(in the rows, 128 means zero)
Known rows, with every way that one mark hangs from another
Z623[Z652[Z66]]: [132 145 132 121 149 146 121  93 138 115 148  99 100 118 160 108 139 148
  96 171 103 179 110]
Z303[Z623[Z149[Z164]]]: [105 149 136 155 176 173 123  96 147  88 168 105 105  82 163  63 136 138
 104 166 140 160  91]
Z624[Z652[Z66 Z164 Z906]]: [148 159 134 135 179 169  95  73 123 104 148 114 112 100 157 151 133 125
  81 169 101 192  99]
Z66[Z652[Z164 Z906]]: [154 151 135  98 186 159 121 118 143 116 154 128 113  92 144 142 130 148
  85 161 115 162  82]
Z527[Z906[Z652[Z164]]]: [139 146 142 106 182 171 105 114 123 116 146 115  90 105 133 124 126 171
  61 175 119 174  85]
Z303[Z623[Z652[Z66 Z164]]]: [131 150 135 116 167 167 100  93 139  95 147  99  87  92 170 106 136 138
  77 190 117 187  97]
Z303[Z623[Z149 Z652[Z906]]]: [137 157 153 110 173 159 118  70 159  85 173  93 112  93 164  92 139 136
  99 188 115 197  93]
Z303[Z623]: [106 143 139 127 141 157 126 125 150 106 156 104 103 102 153  93 141 139
 109 157 125 159  90]
Z527[Z906[Z652[Z66 Z164[Z303]]]]: [140 137 114 121 167 169  92  79 104 139 130 121  91 111 136 141 125 152
  60 185 127 187 115]
Z652[Z66 Z164[Z303] Z906]: [142 146 111 132 155 161 102  71 120 124 135 124 124 113 149 139 132 129
  94 184 122 181 114]
Z906[Z652[Z164]]: [142 153 138 121 181 164 106 109 128 102 143 127  94 101 137 103 127 158
  81 166 124 163  76]
Z234[Z623]: [126 141 140 138 154 164 124 110 146 112 163 106 108 122 138 116 144 144
 105 139 111 148  98]
Z149[Z164 Z623]: [106 151 123 143 175 164 116 123 143  90 162 132  98 103 163 101 139 148
 102 158 115 153  90]
Z503[Z652[Z164]]: [124 157 133  95 177 163 115 121 143  91 157 122 119 114 139 107 136 161
 100 175 116 173  68]
Z149[Z164 Z623[Z652[Z66 Z906]]]: [139 159 124 138 185 158  95  67 141  83 163 124 100 104 184 132 137 130
  89 187  92 188 100]
Z503[Z652[Z66 Z906]]: [137 155 125 126 158 144 116  79 144 106 161 112 129 123 150 147 136 137
 113 177  99 186  84]
Z66[Z652[Z164[Z303[Z623]] Z906]]: [141 147 123  95 169 163 108 102 141 118 147 136 111  88 147 139 135 125
  84 173 132 167  90]
Z624[Z652]: [118 150 142 122 157 156 121 115 135 110 153 111 109 112 146 111 141 141
 101 142 106 170  98]
Z149[Z164[Z303] Z623[Z652]]: [115 151 117 113 175 161 101  97 135  92 151 140 102 116 165  94 144 140
  96 177 112 172 108]
Z503[Z652[Z164 Z906]]: [141 164 137  96 183 161 108  99 146  86 163 126 134 114 141 130 135 147
 104 186 107 182  62]
Z624[Z652[Z66 Z164[Z303[Z623]]]]: [119 146 117 133 157 175  89  79 116 110 136 117  97  97 156 126 138 113
  77 172 126 192 115]
Z503[Z652[Z164[Z303[Z623]] Z906]]: [129 158 124  95 168 165  95  84 143  88 156 131 133 112 145 125 140 123
 105 196 124 190  70]
Z623[Z149 Z303]: [137 146 129 113 153 165 140 103 147 111 171  94 110 105 140  72 140 148
 122 174 121 157 115]
Z624[Z652[Z66 Z906]]: [140 153 133 141 158 153 109  73 129 113 152 107 116 111 157 150 136 121
  98 157  95 188 106]
Z623[Z149[Z164]]: [114 149 131 152 182 168 129  96 138  97 162 111 113  96 153  68 134 152
 106 159 132 156  98]
Z149[Z164 Z623[Z652[Z906]]]: [135 163 138 116 191 159 101  88 149  73 167 130 107 108 175 115 140 138
  98 183  96 178  84]

Rows
[118 155 146 131 187 169 116  83 151  77 169 101  98  85 171  56 139 138
  95 180 128 174  91]  Z303[Z623[Z149[Z164] Z652]]
[133 146 126 121 140 149 100  56 138 112 146 108 112 113 167 127 142 111
 102 193 113 195 115]  Z164[Z303[Z623[Z652[Z66 Z906]]]]
[161 156 122 101 159 154 106  71 149  95 172 110  98 113 170 137 143 125
 105 204  82 190 118]  Z149[Z623[Z303 Z652[Z66 Z906]]]
[146 157 134 109 184 169 121  81 145  84 172 101 104 101 158  54 143 141
 111 190 114 162 108]  Z623[Z149[Z164] Z303 Z652]
[143 143 110 135 164 161  93  75 108 125 126 132  97 110 140 120 126 139
  79 175 131 174 107]  Z906[Z652[Z66 Z164[Z303]]]
[131 156 149 106 185 178 111  90 150  80 164  97  95  83 162  70 135 152
  78 190 128 192  92]  Z303[Z623[Z149 Z652[Z164]]]
[113 143 119 139 155 159  97  70 130 103 141 116  98 106 174  92 141 115
  95 183 125 174 113]  Z149[Z164[Z303[Z623[Z652[Z66]]]]]
[130 146 115 135 150 167  95  69 128 114 141 118 114 100 158 134 135 114
  92 189 129 185 106]  Z652[Z66 Z164[Z303[Z623]] Z906]
[125 153 115 122 166 168 117 120 146  87 170 127  95 104 160  94 145 135
 115 175 108 145 101]  Z149[Z164 Z623[Z303]]
[146 149 125 143 176 162 101  89 118 112 138 121  88  98 146 120 123 149
  75 170 121 172  91]  Z906[Z652[Z66 Z164]]
[143 151 126 136 167 162 109  85 130 111 146 112 116 102 154 139 130 138
  93 179 113 177  98]  Z652[Z66 Z164 Z906]
[137 148 122 114 168 163  98  96 117 117 131 139 105 111 132 102 129 147
  86 170 133 166  91]  Z906[Z652[Z164[Z303]]]
[169 155 143 100 193 190 105  70 149  84 179  96  96 104 142  87 144 143
  86 189 109 173 110]  Z234[Z623[Z149 Z303 Z652[Z164]]]
[123 150 149 111 165 162 124  91 156  91 168  89  98  94 161  70 140 148
  96 178 124 187 100]  Z303[Z623[Z149 Z652]]
[154 151 120 110 167 160  94  57 123 114 136 120 119 115 157 132 135 130
  88 198 111 197 114]  Z623[Z652[Z66 Z164[Z303] Z906]]
[125 150 126 114 155 168 100  91 137 105 146 124 121 102 149 118 138 121
  99 185 133 175  90]  Z652[Z164[Z303[Z623]] Z906]
[128 145 114 144 175 163 109  49 123 110 147 112 109 105 163  78 135 138
  94 182 128 184 129]  Z623[Z149[Z164[Z303]] Z652[Z66]]
[136 141 125 100 170 170  97 103 113 129 135 126  98 115 126 124 128 161
  67 181 129 176 101]  Z527[Z906[Z652[Z164[Z303]]]]
[164 150 142 145 181 165 108  29 147 100 175  89 108 109 156 129 138 132
  87 175  98 194 118]  Z234[Z623[Z149 Z652[Z66 Z906]]]
[175 159 129  94 170 165  99  69 136  96 157 104 107 108 159 123 139 125
  96 209  95 183 107]  Z623[Z303 Z652[Z66 Z164 Z906]]
[104 141 124 131 143 164 127  89 142 117 156 105 112 100 147  75 139 138
 109 170 145 175 114]  Z164[Z303[Z623[Z149]]]
[175 149 136 117 158 161 102  49 147 103 173  94 106 124 153 140 148 111
 104 187  83 171 117]  Z234[Z623[Z303 Z652[Z66 Z906]]]
